Each row was made from one walk, in order. Every step used is in the known rows, and no mark comes twice. Write each row's walk.
Known rows:
bibas, gure, tovut, lorer: [-3.41  1.23  1.90  0.50  1.06  0.30 -0.13 -1.39  2.71  2.45 -0.83 -2.07
  1.44 -1.50  1.97 -0.20  3.60 -2.34  1.17  0.71  0.41]
lorer, ruduk, nugutu: [-1.48 -1.54  0.45  2.67 -2.43 -2.69  0.77 -1.88  6.09 -1.62  0.22  1.21
  0.83 -1.12  1.98  0.93  5.02 -0.72  0.49  0.14  2.22]
bibas, nugutu, gure: [-3.07  0.46 -0.38  1.85 -1.61 -1.75 -0.58 -0.67  2.22  0.60 -0.92 -0.48
  2.33 -2.82  2.35  1.34  0.24  0.99 -1.30  0.45  1.21]
bibas, nugutu, gure, tovut: [-2.50  0.41 -0.09  1.82  0.03 -1.00 -0.34 -0.24  1.68  1.16 -0.54 -0.47
  2.53 -2.39  2.14  0.25  0.39  0.55 -1.56  0.57  0.00]
lorer, nugutu, gure: [-2.57  0.61 -0.21  1.25 -1.87 -1.67 -0.78 -2.23  1.82  0.37 -0.05  0.12
  2.51 -3.65  2.05  1.62  1.11  0.18  0.12 -0.24  0.91]
gure, tovut, bibas, nugutu: [-3.14  0.17  0.84  1.55  2.23 -0.36 -0.22 -0.81  1.74 -0.01  0.45 -0.36
  3.36  0.12  0.82  0.74  0.96  0.13 -2.02  0.73  1.44]
lorer, ruduk: [-1.98 -1.32  1.16  1.57 -2.09 -2.18 -0.03 -1.57  5.71  0.70 -0.35  0.34
  0.19 -1.36  1.75  1.62  4.84 -0.84 -0.35  0.54  2.43]
bibas, gure, tovut, lorer, nugutu, ruduk: [-2.71  2.48  2.40  1.49  1.12 -0.76 -0.11 -2.28  1.97  1.86 -0.75 -2.08
  2.99 -2.07  1.42  0.38  3.03 -1.24  0.84 -0.18 -1.51]
bibas, nugutu: [-3.56 -0.21  0.77  1.02 -1.47 -2.82  0.36 -1.06  2.55 -0.16 -0.75 -0.86
  1.94 -1.66  1.99  1.79  1.39  0.71 -1.55  0.90  1.98]
gure, tovut, lorer, ruduk, nugutu: [-1.92  0.11  0.41  2.56  0.72 -1.29  1.56 -2.07  4.59  0.05  1.13  0.20
  0.41 -0.65  0.89  0.40  5.13 -2.59  1.38  0.36  0.64]
ruduk, nugutu, lorer: [-2.56 -1.34  0.74  1.24 -1.94 -4.13  1.76 -2.12  4.32 -3.14  0.91 -0.01
  2.54 -1.10  2.01  0.86  3.64 -1.43  2.23  1.03  2.38]
ruduk, nugutu: [-2.39 -0.68 -0.13  2.13 -2.25 -2.68  1.20 -1.38  4.05 -2.37  0.07  1.08
  1.77 -1.82  2.56  0.59  3.38 -0.81  1.60  0.69  2.43]
ruduk, nugutu, lorer, tovut: [-3.03 -0.99  0.92  1.19 -3.08 -4.27  2.10 -2.94  5.14 -3.27  0.57  1.21
  3.20 -1.46  1.37  0.11  3.21 -1.78  1.90 -0.04  1.92]
lorer, ruduk, nugutu, gure: [-0.93 -0.98 -0.55  3.47 -2.60 -1.70 -0.01 -1.56  5.75 -0.85 -0.05  1.54
  1.16 -2.23  2.30  0.63  4.00 -0.42  0.72 -0.26  1.54]
ruduk, nugutu, gure, tovut: [-1.29 -0.07 -1.03  2.91 -0.67 -0.90  0.60 -0.58  3.18 -1.05  0.33  1.46
  2.34 -2.57  2.77 -0.89  2.41 -1.08  1.57  0.43  0.44]
tovut, gure: [-1.36 -1.48  0.95  2.10 -2.20 -1.68 -0.64 -0.93  4.23  1.65 -0.45 -0.64
  1.89 -2.50  2.97  0.87  2.47 -0.04 -1.04  1.54  2.76]
gure, tovut, bibas: [-2.71  0.04  0.64  1.49  2.00  0.25 -0.19 -0.65  2.66  0.30  0.70  0.44
  2.62 -0.24  1.09  0.37  2.48 -1.31 -0.23  0.82  1.96]
nugutu, bibas, gure: [-3.43 -1.02  2.56  0.28 -1.55 -1.40 -1.48 -2.38  3.44  0.19 -1.82 -1.78
  1.58 -2.30  2.43  0.52  2.57 -0.95  0.60  1.63  3.58]
ruduk, nugutu, bibas, gure, tovut, lorer: [-2.91 -0.04  1.47  1.79  0.35 -1.09  0.30 -2.92  3.05 -1.41 -0.32 -1.36
  1.96 -1.56  1.73 -0.45  3.21 -2.21  2.27  1.10  1.98]
tovut, lorer, ruduk, nugutu, gure: [-2.06  0.70 -1.01  3.46 -1.43 -1.37  0.57 -2.40  5.16 -0.01  0.53  0.45
  0.39 -2.11  1.37  1.52  4.31 -1.86  2.13 -0.36  1.36]
nugutu, bibas, gure, tovut: [-2.91 -1.06  2.80  0.21  0.10 -0.72 -1.11 -2.00  2.85  0.65 -1.48 -1.87
  1.86 -1.82  2.22 -0.57  2.81 -1.37  0.22  1.79  2.36]
gure, tovut: [-2.38 -0.49  0.96  0.85  0.28 -1.24  0.67 -0.39  2.97  0.72  0.01  0.23
  1.30 -1.54  2.07 -0.13  3.32 -1.63  0.23  1.29  1.21]

Write each row's walk:
[-2.57  2.27  1.01  2.07  1.23 -1.99  1.15 -2.20  1.74  0.76  0.76 -0.67
  2.29 -1.95  0.57  1.28  3.02 -1.70  1.12  0.12 -0.93] : gure, tovut, lorer, nugutu, ruduk
[-4.39  0.63  0.64  1.52 -1.22 -1.36 -0.12 -2.40  3.49 -0.87 -0.51  1.18
  3.90 -0.85  0.34  1.11  0.24  0.29 -1.90 -0.80  2.28] : lorer, tovut, bibas, nugutu
[-3.65  1.48  0.95  2.87 -1.22 -1.90  0.04 -2.04  3.84 -0.95 -0.92  1.38
  4.76 -1.02  0.33  1.20  0.42  0.72 -1.56 -1.01  1.11] : lorer, tovut, bibas, nugutu, ruduk
[-3.32  0.92 -0.62  2.42  0.27 -0.11 -1.46 -0.98  2.05  0.09 -0.20 -0.12
  3.61 -1.30  1.28  1.80 -0.40  1.14 -1.60 -0.01  2.14] : tovut, bibas, nugutu, gure
[-3.58  0.49  1.52  1.06  0.34  0.70 -1.77 -1.47  3.26  0.75 -1.06 -0.91
  3.15 -0.63  1.84  0.90  2.16 -0.35 -0.10  0.21  2.78] : tovut, bibas, gure
[-1.87  0.21 -0.27  1.76 -0.12 -0.11 -0.33 -0.01  2.71  1.57 -0.24  0.48
  1.72 -2.91  2.55 -0.48  2.08 -1.20  0.59  0.83  0.46] : nugutu, gure, tovut
[-2.31 -1.89  2.10  0.55 -1.72 -3.76  0.67 -2.30  5.80 -0.26  0.60 -0.92
  1.08 -0.58  1.18  1.90  4.95 -1.47  0.42  1.06  2.32] : nugutu, lorer, ruduk
[-0.38 -1.01 -0.29  3.46 -1.04 -1.13  0.23 -1.24  5.26 -0.38  0.38  1.51
  1.29 -1.76  2.18 -0.35  4.10 -0.90  0.40 -0.10  0.52] : lorer, ruduk, nugutu, gure, tovut
[-4.10  0.67  1.69  0.91 -1.27  0.25 -1.13 -2.47  4.29  0.41 -1.42  0.81
  3.79 -1.23  1.19  0.03  1.73 -0.83 -0.30 -0.97  2.19] : lorer, tovut, bibas, gure
[-3.02 -0.54  2.89 -0.18  0.02 -1.45 -1.12 -3.52  1.44  0.00 -0.65 -1.96
  2.87 -2.17  1.60  0.47  1.80 -0.43 -0.60  0.78  1.51] : lorer, nugutu, bibas, gure, tovut
[-3.95  1.08 -0.25  2.18 -1.31 -0.44 -0.88 -2.08  3.22 -0.18 -0.67  1.43
  4.19 -1.80  0.69  0.81 -0.61  0.55 -1.73 -1.20  1.59] : lorer, tovut, bibas, nugutu, gure
[-2.89 -0.21  1.42  2.30 -1.11 -1.61 -0.10 -3.78  5.22 -0.61 -0.37 -1.32
  0.52 -1.27  1.15  1.22  4.73 -2.05  1.83  0.38  2.60] : tovut, lorer, ruduk, nugutu, bibas, gure
[-2.25 -1.24  1.78  1.57 -0.48 -1.37 -0.13 -2.27  3.32 -1.92 -0.75 -0.69
  2.46 -1.58  2.47 -1.05  2.98 -1.19  1.19  1.28  2.16] : ruduk, nugutu, bibas, gure, tovut
[-4.33  1.09  1.86  0.16 -0.44 -1.75 -0.69 -4.47  1.75  0.31 -0.35 -2.65
  1.71 -2.54  0.82  2.23  2.17 -1.58  1.26  0.51  2.25] : tovut, lorer, nugutu, bibas, gure
[-1.53  0.31 -1.22  3.52  0.76  0.27 -0.10 -0.72  2.91 -1.41  0.80  1.64
  3.37 -1.49  1.95 -0.61  1.71 -0.85  1.24 -0.01  1.06] : ruduk, nugutu, gure, tovut, bibas
[-3.21  0.99  0.45  1.05  1.22 -0.90  1.18 -1.17  2.64  1.42  0.63 -0.70
  0.63 -1.51  1.20  0.61  3.59 -2.92  1.53  1.13  0.96] : gure, tovut, lorer
[-2.09 -0.61  0.84  2.50  0.74 -1.66  1.06 -2.89  4.42 -0.81  1.05 -0.28
  0.34 -0.85  0.50  0.52  4.70 -2.75  1.51  0.93  1.77] : gure, tovut, lorer, ruduk, nugutu, bibas
[-2.49  0.14 -0.09  2.79 -1.38 -2.30  1.27 -2.71  5.44 -0.70  0.80  0.29
  0.10 -1.20  1.01  1.84  5.22 -2.08  1.88  0.01  2.05] : tovut, lorer, ruduk, nugutu
[-3.77 -0.74  1.62  0.09 -1.23 -4.30  0.85 -1.87  2.81 -0.98  0.12 -1.98
  2.72 -0.95  1.36  2.12  1.59  0.15 -1.10  1.23  1.95] : bibas, nugutu, lorer
[-3.94  0.40  0.51  1.32 -1.45 -0.80 -0.13 -2.28  4.33 -0.55 -0.31  1.97
  3.20 -1.22  0.67  0.73  1.71 -1.10 -0.07 -0.61  2.87] : lorer, tovut, bibas
[-2.79 -0.54  2.82  0.92  0.67 -0.42 -1.00 -3.08  4.02  1.51 -0.82 -2.38
  0.64 -1.25  1.13  0.32  4.17 -2.32  0.57  1.18  2.00] : nugutu, bibas, gure, tovut, lorer, ruduk
[-1.81 -0.04 -1.28  3.03 -2.34 -1.62  0.34 -0.92  3.76 -1.56 -0.12  1.43
  2.14 -3.04  2.97  0.14  2.34 -0.57  1.91  0.24  1.66] : ruduk, nugutu, gure
[-2.40  0.98 -0.15  2.54  0.63 -0.76 -0.18 -1.33  2.88  2.04  0.09 -0.98
  1.36 -1.72  1.04  1.17  1.77 -0.36 -1.32  0.02 -0.34] : bibas, nugutu, gure, tovut, lorer, ruduk
[-3.34 -0.62  0.68  1.70 -1.64 -3.04  1.36 -3.20  4.84 -3.64  1.02  1.45
  4.26 -0.37  0.61  0.44  2.38 -1.46  1.56 -0.41  2.47] : ruduk, nugutu, lorer, tovut, bibas
[-3.23  2.60  0.64  2.18 -0.75 -2.96  0.91 -2.88  2.32  0.14  0.23 -0.80
  2.22 -2.59  0.67  2.84  2.78 -1.11  1.66 -0.20  0.23] : tovut, lorer, nugutu, ruduk
[-1.79  0.94 -0.40  2.49  0.53  0.19 -0.15 -1.18  3.87  2.61  0.34 -0.04
  0.40 -2.28  1.34  0.39  3.57 -2.28  1.01  0.24  0.13] : nugutu, gure, tovut, lorer, ruduk
[-3.37 -0.26  1.54  0.88  2.49 -1.48  0.26 -1.36  2.00 -0.62  1.13 -1.32
  3.96  0.69  0.35  1.01  1.20 -0.32 -1.63  0.95  1.34] : gure, tovut, bibas, nugutu, lorer
